Each row was made from one path, in order. Every step used is in the known rows, and no mark comes twice. Write each row's path.
Known rows:
X-T-J-M: [  3  -3  -5  10  19  -4  13   6  13 -20  -1  -6  -4  -1   4  -6  -4  27
  -5   5  -5  -5   7 -16   2 -13  -4   5  -2  -5   0  -7  25   3]
T-P: [  0  -3 -14  23   3  -3  -2   1 -16  15  -1   1   3  24   3   4   4  13
   7  -7   6  -5  -3   4  -7  -7   4  -2  -7  -8  -1   0   1  -4]
X-T-J-G-E-Q: [  8 -22 -11 -10   5   0  11   9   3  19  -4  24   2  22  -2  -7  -5  32
  -8   5   3   6  17  -1   2  -7   5  13  -2  -6  -7  -2  14   0]
D-Q-E: [  5   7  -5  -1  14   9  -1  12  -1   8   1   5  -6  11   6  -6  15   5
 -29   0   4   3   3 -14   8  -6  -2   5  -2  -8   6  -2   4  -6]
K-T-J-Q: [  0  -3   7   4  17   9 -16  -2   6  26  -8  -7   3  15  -4   2   7  12
  18   0  -2 -12  -8  -8  -7  -8   1  -3  -5 -11   0   2  11   1]
P-T-J: [ -3  -1  -8  15   9   7 -15   7  17   2 -11  -5   5  -9   4 -14  -4   3
   2 -23  -1  -4   0  -7  -9  -4   0  -8  -3 -13   2  -1  16   3]
Q-J-G: [ 13 -14   0 -26 -18  -5 -17   7  10   5   4   7   6  51  -2   9  12  14
 -21   6  14  -2   6 -14   7   9   3   8  -6   2  11  -4   0   4]
D-Q: [  8   6   4  -5  23   4   5   5  13  19  -5   4  -6   5   0 -13   0   6
  -5 -16   3  -8  17  -5   3  -3  -1   2  -1  -7   5   2  -6   2]
T-J: [ -5   3 -16  11  16   6  -9   8   4   5  -5   1  -3  -1   3  -5  -8  17
   4 -13  -3  -8   3  -5 -11  -4  -4  -8  -3 -11   1  -3  25   3]
K-T: [  8 -13  24   1  17   9   2   6   7 -20  -2  -3  11  -8 -12  -6   4  -7
 -10   9  -7  -4  -9  -6  -2  -7   1  12  -3  -7   1  -2 -22  -1]
D-Q-E-G-L: [ 20  -5  -6   1   1   3  16  12 -28  -1  -4  13   0 -27   5   5  -5  -2
 -10   2   0   0  16 -12   7  15   2  10   7  -1   9  -4  12  -5]
L-G: [ 12  -2 -21   9 -16   4 -18  10   0 -18   5   3   4 -11  -1   5   5 -10
  -6  -7   5 -11  -8  -2   2 -10   4  -9  -4  11   6  -5  14   8]
J-T-K: [  1   5   2  10  10  -6   5 -14 -17  20   9 -16  -4  24   7  -6  21  -1
   5  -7   0  -2   3 -11   8  -4  -1  -7 -12  -8   2   0  17  -6]
P-T-X: [-11   7  20  18   9   5  -1  -3  -5  -4  -6 -15   9 -11   1 -14   4  -2
  10 -26   2   4  14 -12   1   0   5  -7  -8  -5  -1   3   2   1]
T-X: [-13  11  11  15  15   4   6  -3 -17   0   0 -10   0  -4  -1  -6   0  12
  12 -16   0   0  17 -10  -2   1   0  -7  -7  -4  -3   1  11   2]
K-T-J-Q-E: [ -1   0  -3   5   9  13 -16   7  -6  13  -1  -3   1  18   3   4  20   9
 -13  12   0   1 -15 -16   1  -9  -1   2  -5 -11   3  -2  15  -7]
J-Q-D: [ -5   7   5 -13 -17   6 -17   1  -5  21   7  -3  -6  23  -2   2   8 -11
   8   8   9   2  -3 -12   1   9   1   6   1   0  -3   2 -17  -2]
C-G-J-Q-E: [  5  10  -4  -4 -11   4  -9   5 -15  19   5   4   0  19   5   8  26  16
 -27  15  13   5 -14 -11   8  -2   3  10   4   2   3   0   8 -12]
K-T-P: [  5 -13   3  24  15   4  -1   6 -11   1  -3  -2  11  18  -5  -1   7   9
   0  -1   1  -8  -9   0  -8 -12   5   6  -9 -13  -1  -2 -15  -4]
E-G-L: [ 17  -8  -3   1  -5  -1  17   6 -28  -5  -4  11   3 -32   2   8 -12  -4
   4   2  -2  -2  15  -4   3  17   4   8   8   2   6  -3  10  -2]
M-J-G: [ -4  -5 -14 -14  -4   3  -6   7   6  13  -6   9   1  36   4   1   9   6
   2   6   6  -2  11 -22   9   8  -4 -11  -4  -3  10  -1   7   6]
L-G-J-Q: [ 16   9 -10  -1 -16  -1 -16  -1 -10  26   8   0   0   8   1  11  11  18
   3  -3  15 -12 -14  -4   1  -3   7  -1   7   9  -2   3   8   1]
D-Q-E-G-J-T-X: [  3  15  15  16  19  -2  12  -4 -14  -3   6  -6  -9  -2   6  -7  10  19
  -7 -12  10   0  24 -24   7  -1  -5   1  -4  -4  -4  -1  20  -4]
G-E: [  2  -7  15  -8  -2  -6  -4   4 -16  -8   9  14   3  -9   1  -9  -5  13
 -26  -4   5   3   2   2  -5  -3   4   4  12   7  -6   2  12  -4]
T-J-G: [  5  -9 -10 -11   4   1 -17  10   2  16  -4   9  -1  34  -1   2  -2  15
  -5  -4  12  -6  10 -17  -3   5   1  -8  -5  -3   9  -5  18   7]
P-T-K: [ -2   3   2  14  -2   3  -2  -6 -16  25  -3 -15  10  11   7 -16  17 -10
   5 -23   2   2  -3  -3   5  -2   6  -5 -11 -10   5   4   4  -2]
G-E-Q: [  4 -15  -7  -5  -2   0  12   3   2  18  -4  18   1   6   1  -6  -4  19
  -5   7  -3   9  10   9   3 -11   5  15   1  -4 -13   3  14  -5]
C-T: [-15  -3  16  -7  12  -5   6  -9 -15  21   6   3   8   1  -2  14  -4  -3
  -1   4   1  -9  -3   2  12  -1  -2   5  -4  14   0 -10  -3  -8]
K-T-J-Q-E-G-L: [ 18 -10  -2   5   4   7   9  11 -29  -2  -6   9   5 -25   2   8  -3   0
  -4   7  -3  -3   6 -14   1  12   3  10   5  -5   7  -5  16  -6]
M-J: [-17   8 -22   8   5   8   8   4   9   1  -7   1  -1   2  10  -7   8   4
  15   0 -12  -3   5 -13   7   1 -12 -13  -2 -11   4   3  11   0]
X-T: [  4  -8   4   2  16  -3  24   2  -1 -20   6   5   4   0  -6  -9  -2  15
   0  -2  -3  -2   5  -4   3   5   0   5  -1  -3   3  -7 -24   5]
P-T-J-G-L: [ 17 -10  -5 -12   4  -3  -4  15 -13   7   1   7   8  -4   1   4  -8   7
  -6 -11   4  -4  12 -21  -3  20  11  -5   9   1  10  -4   3   0]

Write each row's path:
[ -3  -5  -5 -14 -16   6  -1  11  -3  10   7  14  -6  13  -1  -9  -2   0
  -9   9   5  12   8  -5   1   3   2  18   3  -3 -11   1 -10  -5] -> G-E-Q-D
[-10  -5  -2  18  12  -6   2  -5 -26  30   3   3   9  25   1  14   2  12
   6  -5   6 -12  -5   6   2  -8   3   1 -10   2  -1  -8  -2  -9] -> C-T-P
[ 12  11  -4  11   8  -3  11  -7 -26  26   9  -6  -8  20  11  -9  23  12
 -12  -9  10  -3   6 -15  12  -3  -3   3  -7  -9   3   0  23  -8] -> D-Q-E-G-J-T-K
[ -6   4  -3   4  11  -6   7  -9  24 -11   3  -7  -8   8  10  -3  15  -4
   8   9  -9  -2   8 -24  13  -2 -12 -10  -2  -7  -1   0  14  -5] -> M-J-T
[  6  -7  -8  12 -15   9   4   3 -16  -7 -14  12  -2  -5   6   4   5 -11
 -10  15   7   6   5  -2  10  -2  -8  14  -7  -4   5  -4  26  -2] -> Q-E-G
[ 16  -9  -9 -14   7  -3  -1  15 -19   9   4  10   3  -1   0   8 -10  14
  -5  -6   3  -5  13 -20  -4  20   9  -5   9   1  10  -5   8   0] -> T-J-G-L
[ 11  10  -9  12   1  -7   2  -7 -23  16  17 -11  -3  16   8  -5  21   9
  -6 -13   8  -7  -3 -12   7  -5   2  -6  -6  -1   1  -1  20  -5] -> L-G-J-T-K
[ -1   1  -4  12  16   1  21  -4 -30  14   7  -6   5  19   1 -14  12  15
   7 -15  -2  -4   3  -3   5   2   1  -2 -12 -10   6  -3  -4   1] -> X-T-K
[ 18   7 -14   7 -18   1   8   9 -24  -1   3  16  -3 -12   7   2   1  21
 -26   3  18   1  -2  -3   3   4  -3  18   9   3  -2  -2  15  -5] -> Q-E-G-J
[ -4  -1 -12 -10 -15   9   0   9   5  14   2   7  -7  18  -2  -4   1  -6
   4  11   3  10   7  -6   4   5   1  16  -3  -6  -8   0 -16  -3] -> E-Q-D
[ -2  -3 -14  13  27   4   8   9   3  -9  -1   4   0  -1  -1 -11 -10  27
   4 -14  -4  -9   6  -8  -9   0  -5  -5  -4 -13   3  -8   9   6] -> X-T-J
[  3  -9 -11  25  14  -5  14   2 -16   2   3   4   6  24  -1  -3   3  24
   7  -8   4  -6   1   2  -5  -3   4   1  -8 -10   2  -5 -16   0] -> X-T-P
[ 19   6  -9   5 -17  -2  10   5 -20   1   1  15  -3 -16   4   0  -6  21
 -14  -2  17  -3   2   3   1   6  -2  16  10   4  -4   0  11  -1] -> E-G-J
[ 15   0 -16  25  -1 -12  -5   0 -10   3  12   0  -2  21   6   7  12  19
  -6  -6  14 -10  -5  -7  -2 -10   5  -2  -2  -2  -4  -3   8  -7] -> L-G-J-T-P
[ -2   2 -11   6   9   9  -9   5  -9  13   2   0  -1  20   5   3  18  16
  -9   8   1   1 -10 -16   3  -5  -1   0  -4  -9   4  -4  15  -5] -> X-T-J-Q-E
[  4  10   0 -10 -25   5 -12   3 -14  21   7   4  -8  15   0   2   5  -1
   2   7  17   1  -2 -11   1  12   0  14   6   2  -5   2 -12  -3] -> E-G-J-Q-D
[ -4   2  18   7  12  -7   6  -7   2  -8   8  -9  -1  13   3  -5  12  22
  -3  -7  -1   2  22 -18   7  -4  -1   4  -9  -6  -7   0  21  -5] -> G-E-Q-J-T-X
[  2 -17 -14 -12  -4   2   8   7   5  24  -7  22   1  23   3  -5   1  22
  -4  10   0   8  16  -2   7  -7   3   9  -1  -5  -7   2  17  -2] -> M-J-G-E-Q
[  0  -4 -12  12 -15  12   1  -1 -13   9 -18   9  -3   4   9   6  12  -8
   5  17   4   2   5  -7  14  -2 -10   8  -8  -8   6  -1  31  -2] -> M-J-Q-E-G
[ -1   4  -4  -1  -4   6 -12   1 -11  17   2  -3  -1  21   6   9  23   2
 -11  15   4   6 -13 -12   7  -5   1   2  -2  -3   3   0  11  -8] -> J-Q-E
[ 12   1   0 -13   1   0  -4   7  25   4   3   0   2  26   1  -5  12  21
 -23 -10   2  -9   9  -6   7   0  -2  15  -5  -9   8  -1  -3   0] -> D-Q-J
[ 16 -11   2 -28  -7  -3 -15   9  17  15   2   9   3  53  -2   3  12  18
 -24  -1  16  -6  14 -17   9   8   3   9  -6  -2  13  -3  -3   5] -> D-Q-J-G
[ 10   8 -15   2 -13   6 -16   8 -17  13  10   2  -1  13   6  10  23  13
 -23  10  12   1 -18 -13   6  -6   4   3   4   3   2  -1  14  -8] -> L-G-J-Q-E
[  9 -16 -17  -1 -10   2   3   9   2   9  -2  19   2   0   0  -3  -1  14
  -8   3   0   4   7   8   4 -16   7  10  -1   1 -10   1  20  -1] -> L-G-E-Q
[-17  14  10  18  23  -1  11  -9   0  -8   2 -15  -5   2   7  -8  11   9
  18  -9  -6  -1  23 -27   8  -1  -8 -15  -9  -8  -3   1  20  -2] -> M-J-T-X
[ -3   4  -5   4   8   4 -17  -5   3  36  -7  -6  -2  19   2   5   5  15
  23  -4   1 -10  -4  -5  -5  -5   0  -8  -4  -8   0   3  21   1] -> T-J-Q
[  4   1  -5   5   3  -6   6 -12  -4  23   8 -14  -1  39   8  -4  27  10
   0  -3  -2  -1   4  -9  13  -5  -1   4 -16 -13   1   0  19  -7] -> E-Q-J-T-K
[ 21   9 -12   5 -10   3  10  10 -20   6   1  17  -5 -11   7  -2   1  24
 -28  -2  19  -1   4  -4   4   3  -3  19   9   0  -1  -1  12  -4] -> D-Q-E-G-J
[  1   1  -7  10  11  -2   1   6  14 -11  -3  -8  -6  -1   7  -2  -3  19
  -5   6  -4  -4   4 -14   1 -15  -4   3  -2  -3  -2  -4  36   1] -> T-J-M
[  4  -5  -5  22   8 -11  -1  -7  -4   7   4  -5  -3  29   5   6  11   8
   6  -1   5  -5   0  -6  -1  -9   2  -3  -8  -8  -3  -2   5  -8] -> J-T-P
[-24   9  23  10  24   0  10  -8 -27  15   4  -8   6  -3  -2   4  -2  10
  11 -13   0  -6  15  -9   7  -1  -1  -4 -10   7  -2  -6   8  -4] -> C-T-X
[ -7   6  -1  -7  -4   8 -13   5  -3  17   7  -1  -6  22  -3  -4   4   3
  10   1   7  -2   0 -16  -3   9  -1   4  -1  -7  -1  -2 -13   1] -> X-T-J-Q-D
[ 20   6  -3   4  -5  -4  15   8  -2  -9   1   4  -9  -8  10  -1   3  24
 -28  12  11   0   6 -14  12 -10  -3  22   7   4  -2  -2  27  -4] -> D-Q-E-G-J-M
[  3  -2  -1  12   7  -1  -3   5  23 -13  -8 -12  -1  -7   8  -8  -1  10
  -7  -1  -2  -1   2 -16   2 -15  -1   3  -2  -4  -1  -2  31   1] -> P-T-J-M
[  9 -24  -3 -10   6   4   4  10   6  19  -7  21   4  20  -4  -7  -3  25
 -12   8   1   5  12  -1   0 -11   6  15  -2  -8  -8   0  14  -2] -> K-T-J-G-E-Q
[ 14   7  -1   0  -5  -9  11   5   1 -13   9  -4  -6  -6   7   1   1  27
 -22  10   7   0  -2 -12   6  -9   1  15  10   8  -7  -2  17  -4] -> G-J-M
[ 11 -11  -1  -8 -11  -8   7   4  22 -14   3  -2   1  18   7   2   9  28
 -24  19  -3   4   5  -8  13 -16   1  26  -2   0  -6  -3  26  -5] -> G-E-Q-J-M
[ 15 -12  -8  -5 -17  -6   1   8  23 -20   5  -1   2  14   6   4  11  25
 -26  17  -2   0   2  -9  14 -19   3  23  -4   4  -3  -4  31  -2] -> L-G-E-Q-J-M
[ 13   8   5  -3 -10  -9  12   6   3 -14   5   0  -3  -3   4   0   7  27
 -31  14  10   1   0 -10   9  -9   2  19   9  11  -1  -2  16  -6] -> C-G-J-M
[ -2   1   1   6   4   5 -21  -6  12  34 -12  -9   4  13   3   0   8   5
  21 -11   3  -7  -6  -7  -4  -4   3  -8  -4  -9   1   5  15   1] -> P-T-J-Q
